(in the rows, 128 means zero)
Known rows, with every step that occurs:
nelen > vula > nulas > leti > buvo: [ 82 123 179 136 155 107 130 144 137 123  96 139 127 134 140 121 110  77
 150 172 153 111 136  94 105 126 164  89  91 145  87  74  92  88 139 160
  91 115 133 104 163 134  41 106 118 133 136 200 167 132  93  82 151 129
 144  86 144  93  73 100  60 126 113 145  95  90 152 109 127  93 112 138
 154 153]
nelen > vula: [ 82 143 186 122 184  89 103 159 119 105  77 120 149 140 153 127  96  49
 157 160 171 135 121 119  96 110 184  84  76 125 110  59 105 117 147 145
 104 143 138 120 146 130  64  99 113 135 120 197 177 136  73  77 145 114
 124 114 131  54  78 108  58 123 108 150  88  91 167 112 160  77 107 126
 171 115]
naduli > vula: [ 79 143 166 139 165 107 116 135 102 100 106 117 156 106 178 105  68  52
 147 120 150 114 103 134  91 103 189  83  84 119 132  64 103 136 143 155
 132 176 123 170 116 139 116  88 134 141 129 137 194 105  72  70 111 117
 103 101 122  97  37 121  87 119 136 162 107 104 148 114 143  88 101 110
 155  90]
naduli > vula > leti: [ 80 157 151 137 153 116 116 129 112  98 113 117 150  93 162 117  68  58
 149 122 139 115 108 105  94 128 181  86  96 139 125  67 100 125 123 138
 120 156 118 163  96 129 104 101 116 139 134 150 185 113  56  69  95 131
 122  94 117  91  19 109  93 106 136 181 110 101 167 128 120 115  86 124
 145  89]
leti > nulas: [ 95 116 179 109 143 131 124 148  97 132  84 146 126 131 167  98 101  67
 141 164 178 120 110  93 155  98 147  75  99 116 156  74 104 147 141 140
 133 113 125 116 160 154 114  92 110 135 126 170 164 146 111 128 124 122
  83 107 152  67  78 152  60 109 167 155  95 139 123 100 121 101 121 153
 145 141]
vula > nelen: [ 71 137 188 116 145 101  97 162 103  95  91 111 119 111 146  92  56  65
 145 141 160 121 146 103 119 118 152 106  89 123 141 114 128 121 159 134
 103 151 145 154 133 121  55 131 134 126 103 143 151 148  42 112  99 115
  90 116 110  44  87 116  54 116 154 121 103 132 143 118 138 125  89 148
 147  69]
nulas > vula: [ 97 120 176 103 210  98 113 132 115  70  79 116 138 144 147 137  68  64
 126 133 167 123 112 142 107 121 159  92  77 119  86  80 133 124 176 154
  99 141 140 109 164 156  69  96 137 142 117 173 156 137 104  95 129 132
 156 132 132  66  89 121  76 113 119 120 127 101 179 132 146  63 114 149
 149 111]
nelen > vula > leti > buvo: [ 98 156 163 110 153  93 115 154 126 117  82 130 141 125 126 128 107  63
 149 169 143 135 136  81 122 137 169  90  79 141  91  73  92 124 138 116
  81  90 135 113 126 130  51  99 101 135 143 210 166 147  70  82 137 122
 162  88 121  60  50 103  61 100  98 168  88 101 181 128 132 112  96 137
 152 108]
buvo > leti > vula > nelen: [ 81 138 130 140 162 141 108 126 107 120  92 111 154 122 134 137  71  53
 149 153 143 110 121  97 144 109 176  95  75 129 132  96 137 140 171 118
  97 111 153 169 149 126  62 115 131 144 135 197 141 138  92 117  99 129
 101 136 125  58  72 134  74 125 144 134 107 127 169 121 148 143  55 134
 192  87]
nelen > vula > leti > nulas: [ 86 139 163 108 156 104 117 156 131 122  83 136 140 131 143 128 104  64
 158 172 159 129 122  76 113 132 165  83  88 152 114  60  98 104 121 125
  92 105 145  94 143 128  54 110  91 140 140 214 173 149  78  88 135 125
 145  96 136  53  51 106  59 102 118 182  82  95 176 118 121 111  99 146
 158 130]
nonu > buvo > leti > vula: [ 98 138 148 123 197 144 109 128  89 100  90 119 153 118 136 109  71  59
 137 130 123 144 125  90 165 119 156  95  78  95 108 101 116 166 165 116
  74  81 159 155 148 149  89  87 108 122 110 180 158 123 104 127 155 135
  98 119 131 108  69 149  93 146 111 119 134 155 150 119 162 135 115 111
 171 107]
nulas > sofeval: [ 91 104 176 109 207 138 113 151  81 105  85 112 116 146 154 121  78  87
 116 140 195 128 114 139  91  89 159  83  96 149 133  92 133 121 164 149
 122 148 101 140 126 159 105 106 151 127 108 192 147 171  76 117 138 128
 120 112 149  64  79 127  42 108 165 117 120 119 137 136 151  70 119 149
 150 125]
nelen > vula > leti: [ 83 147 170 115 173  96 107 153 134 100  81 119 139 127 139 137  88  54
 157 155 159 133 131  93 100 132 180  87  89 149 105  65 103 102 129 127
  88 115 138 112 126 124  47 111 100 134 134 206 170 145  63  75 128 126
 150  96 125  51  58  96  63 109 109 168  87  85 187 127 134 108  90 140
 162 113]
nonu > buvo > leti: [ 96 133 171 123 208 153  95 137  93  97  96 118 136 112 146 116  76  64
 151 127 128 144 130  89 159 117 148  88  89  89 114 107 115 165 156 119
  70  98 148 147 133 142  94  97 103 112  95 162 166 133  87 133 142 130
  94 102 137 117  70 143  78 148 122 104 138 162 146 124 165 138 114 104
 175 106]
vula > nulas > leti: [ 77 104 190 138 158 137 123 122 127 111 111 126 103 122 157 119  89  83
 147 134 170 106 138  99 113 115 146  82 128 143 119  99 102  90 137 172
 116 140 113 128 159 136  61 114 133 122 110 160 140 140  90 103 117 139
 112  91 158 102  89 110  74 128 162 126 124 103 121 114 108 104 106 156
 146 165]
nonu > buvo > leti > nulas > vula > nelen: [ 92 122 154 113 192 149 113 138  91 103  93 134 128 115 139 106  71  87
 144 144 117 130 125  73 166 135 132  94  80 107 109 113 120 146 161 113
  58  83 176 125 160 144  84 106 101 129 109 171 175 141 109 144 147 140
 104 106 136 111  64 145  75 139 119 117 129 170 149 123 140 142 118 121
 165 109]
buvo > nonu: [ 92 114 179 137 177 146 103 136  93  93  76  90 155 108 165 137 114  74
 171 119 178 117 104 132 115 109 167  84  93 142 143  99 124 142 202 150
 133 142 103 137 134 129 107 107 119 142 113 178 122 141  63 102 116 108
  93 152 139  89  71 154  85 110 182  93  98 136 126 123 163 100  94  97
 185 120]
vula > leti > nulas: [ 93 136 159 102 136 135 115 132 113 120  92 132 121 113 143 117  90  73
 144 149 159 122 126  67 143 129 140  84 114 147 147  87  99 132 123 118
 109  94 123 117 126 141  88 109  97 126 129 181 150 157  84 117 103 132
 122  89 139  63  50 127  66  92 163 177 105 125 152 126  97 137  91 169
 140 129]
fevi > vula: [ 84 132 183 143 173 104 126 135 100 114 103  99 177 110 157  97  88  47
 139 122 151 134  92 136 125  94 167 114 114  83 128  65 102 137 165 160
 130 177 113 168 114 157  92  72 137 150  97 140 179 109  65  74 103 116
 109 100 128 100  64 126  72 112 140 149  94 114 147 112 141  89 100 126
 158 100]
nulas > leti > buvo > nonu: [127 114 155 131 163 147 145 112  95 148  87 132 134 103 153 131 119  67
 148 149 153 120 111 117 162 131 161  90  95 139 104  91 131 164 201 153
  98 103  89 137 141 143 104  99 151 127 117 181 129 129 132 111 118 123
 144 107 164  89  99 143  57 142 156  80 115 137 129 132 144  91 110 121
 165 140]

Rows:
[ 79 147 142 133 135 123 129 131 110 114 112 136 146  95 169 108  75  70
 143 139 139 106 100  88 109 128 172  85  93 146 136  61  95 121 119 133
 120 137 124 150 111 135 111 100 106 146 147 155 187 119  76  77 100 132
 115  88 124  98  13 121  88 104 146 197 102 116 159 118 102 121  88 130
 138 104]	naduli > vula > leti > nulas
[ 98 148 162 120 151 105 116 151 126 114  81 124 151 120 127 135 117  70
 162 162 147 128 129  81 122 145 170  92  74 152  95  79  95 125 154 118
  86  89 130 107 128 123  57 106 104 143 148 217 156 150  65  80 139 119
 159 102 123  71  46 109  65 100 108 154  81 112 173 123 137 111  93 123
 162 113]	nelen > vula > leti > buvo > nonu
[ 72 119 184 137 171 109 122 142 139 110  94 130 128 135 152 131 100  73
 158 161 167 114 130 101  91 125 174  81  98 146  93  68  98  74 133 167
  96 133 135 102 162 126  38 114 114 136 128 193 167 133  87  79 147 131
 136  97 148  82  73  92  64 128 118 146  99  83 160 105 124  87 108 140
 162 157]	nelen > vula > nulas > leti
[115 158 170 102 137 123 116 139 111 116  91 126 126 112 122 120  95  71
 133 145 140 133 151  72 155 135 137  96  94 133 112 106  94 166 145 112
  92  77 108 144 105 142  86 104 118 122 133 180 137 156  68 107 108 128
 143  82 124  72  52 118  70  95 136 155 112 134 158 137 114 136  89 146
 127  99]	vula > leti > buvo
[ 78 117 152 126 151 117 141 126 103 109  95 121 141 147 133  98  77  83
  96 148 177 110 129 101 118  89 156 102  87 153 113  98 104 104 157 156
 130 108 131 143 169 158  62  86 138 142 145 206 129 145 104 100 152 136
 118 128 131  88  65 131  92  98 143 160 112  98 131 105 120  95 116 165
 130 139]	leti > vula > nulas > sofeval
[ 70  98 196 126 171 140 109 145 105  93 106 116  98 145 150 109  85 114
 122 138 188 101 142 103  83  99 139  80 115 158 131 108  98  85 136 164
 127 140 115 127 147 152  74 114 133 128 118 182 139 168  58 113 142 134
 108  98 147 111  64 111  65 100 171 142 122 114 116 119 116  92 113 160
 135 155]	vula > nulas > sofeval
[127 124 162 120 164 130 144 119 100 153  92 141 122 115 150 122 103  54
 137 158 151 128 124 111 161 124 155  93  96 118  98  91 124 166 181 153
  93 106  93 138 143 150  95  93 159 117 116 171 142 129 137 115 115 129
 147  88 166  77 105 135  44 146 144  95 122 124 137 130 138  83 116 139
 148 135]	nulas > leti > buvo
[ 79 134 161 127 137 104 135 121 118 103  96 123 152 136 139  98  79  62
 113 147 167 109 134  97 129  90 161 100  95 130 118  94  95 116 153 157
 130 108 136 146 173 151  57  83 125 137 144 191 132 128  97  96 140 132
 103 128 125  83  71 135 106 101 137 169 105 100 137  97 123 109 108 160
 134 134]	leti > vula > nulas
[ 81 124 170 104 191  85 113 147 113  70  85 117 128 131 137 118  52  76
 130 142 157 111 127 125 109 135 149 107  72 133  90  96 140 101 178 144
  83 143 161 116 163 140  39 118 142 145 113 167 157 146  77 102 117 134
 153 128 111  58  90 106  65 109 121 114 120 111 179 132 138  87  96 157
 139  85]	nulas > vula > nelen
[ 84 137 161 132 143 119 134 131 107 129 111 119 170 106 146  99  98  65
 140 135 142 132  88  92 140 121 147 117 125 114 135  63  93 127 143 137
 113 145 123 150 110 156  88  80 113 150 117 152 179 118  73  82  96 132
 126  87 128  97  38 123  74  94 147 186  89 123 154 119  99 125  91 145
 144 120]	fevi > vula > leti > nulas
[ 91 130 152 129 188 148 113 126 100 100  96 119 147 118 133 105  74  72
 132 134 120 133 132  78 163 117 146  97  86 109 103 112 106 148 156 125
  71  75 162 154 156 147  80  87 106 119 118 174 155 125 100 133 158 140
  99 110 134 127  61 145 102 141 113 124 134 151 140 116 147 143 116 115
 164 116]	nonu > buvo > leti > vula > nulas
[ 95 132 159  99 200 103 116 123 125  74  83 112 135 134 133 146  64  70
 128 132 154 122 121 115 109 141 150  98  87 147  83  86 129 107 160 134
  84 120 138 103 147 146  59 105 124 141 123 186 151 144  92  90 112 143
 178 118 124  62  70 105  80 100 116 138 131  97 191 146 123  89  94 158
 143 110]	nulas > vula > leti
[ 61 147 161 141 141  94 115 150 103  94 115 119 145  94 168  89  52  63
 148 131 136 103 113 113  92 119 183 100  78 131 134  79 114 119 146 145
 120 178 145 178 116 119  88 114 132 146 129 127 189 113  43  76  98 119
  94 101 105  87  40 109  82 115 140 156 103 119 152 116 131 111  87 120
 145  67]	naduli > vula > nelen
[107 121 138 130 178 122 149 103 105 139  89 132 146 116 153 131  84  32
 128 150 166 125 106 124 146 108 178 100  95 135 103  75 149 132 178 160
 106 123 110 146 165 148  77  87 151 127 115 185 143 118 151  98 116 139
 137 130 162  53 113 131  73 149 139 117 119  87 157 120 139  81 112 155
 161 139]	nulas > leti > vula
[ 99 121 156 115 201 156 114 134  92 105  89 136 135 121 141 112  79  80
 145 143 124 131 118  80 168 124 137  85  86 105 107  98 112 153 158 119
  66  79 167 121 162 152  97  95 101 128 112 174 171 130 121 141 154 139
 108 101 143 120  65 151  81 142 117 119 133 168 148 124 147 134 125 116
 166 117]	nonu > buvo > leti > nulas > vula
[ 94 106 180 144 138 147 133 119 118 122 107 128 111 114 147 117 112  97
 145 145 154  98 142  91 135 126 138  88 117 150 110 108  98 119 161 164
 110 110 109 130 157 137  74 112 137 129 128 170 124 135  98 109 127 130
 121  92 158 127  75 123  74 125 162 113 121 125 109 118 108 109 106 138
 143 165]	vula > nulas > leti > buvo > nonu
[111 138 156  95 182 102 124 129 120  85  82 125 132 134 118 137  79  75
 115 147 141 120 129 100 133 147 138 104  79 139  74  90 115 129 170 128
  79  93 135 105 148 152  60  96 129 145 136 192 145 148 102  95 122 141
 188 108 120  76  67 112  80  94 108 136 127 111 188 147 120  96 100 155
 131 103]	nulas > vula > leti > buvo
[ 85 110 163  98 153 111 134 148 105 114  85 150 122 133 152  97  80  85
 127 168 160 101 107  91 144 125 136  89  81 139 127  86 120 112 162 139
 107 110 161  98 182 153  72 108 118 151 135 175 167 151 117 125 127 130
 119 119 138  61  80 139  59 103 146 148 106 133 152 112 108  98 113 165
 135 124]	leti > nulas > vula > nelen
[ 93 111 184 136 139 136 137 123 120 128 111 136 105 124 142 110 102  91
 133 150 153 106 150  86 135 120 136  89 120 138 105 103  94 114 149 166
 106 110 111 129 157 146  67 110 142 121 122 165 135 138  99 106 127 134
 120  80 157 119  79 114  70 125 154 124 126 120 117 113 103 109 111 154
 137 161]	vula > nulas > leti > buvo
[ 88 110 170 162 142 131 152 115 112 127 121 115 160 104 149 101 115  82
 147 126 139 103  95 109 129 122 148 118 127 119 111  83  89 113 178 173
 121 153 107 155 132 149  81  82 143 150 116 150 161 108  83  76 115 129
 125  90 141 147  54 124  82 112 153 136  99 120 118 108 110 105 102 125
 149 147]	fevi > vula > nulas > leti > buvo > nonu
[ 95 112 146 129 187 160 112 126 110 123  90 136 137 136 154 148  88  75
 159 165 152 100 100  99 149 117 154  67  86 131 127  79 127 139 161 120
  95 110 148 119 162 139  93 114 119 149 138 196 162 145 128 134 106 133
 119 123 155  80  70 144  61 125 154 137 115 139 164 128 134 121  78 129
 192 133]	buvo > leti > nulas > vula
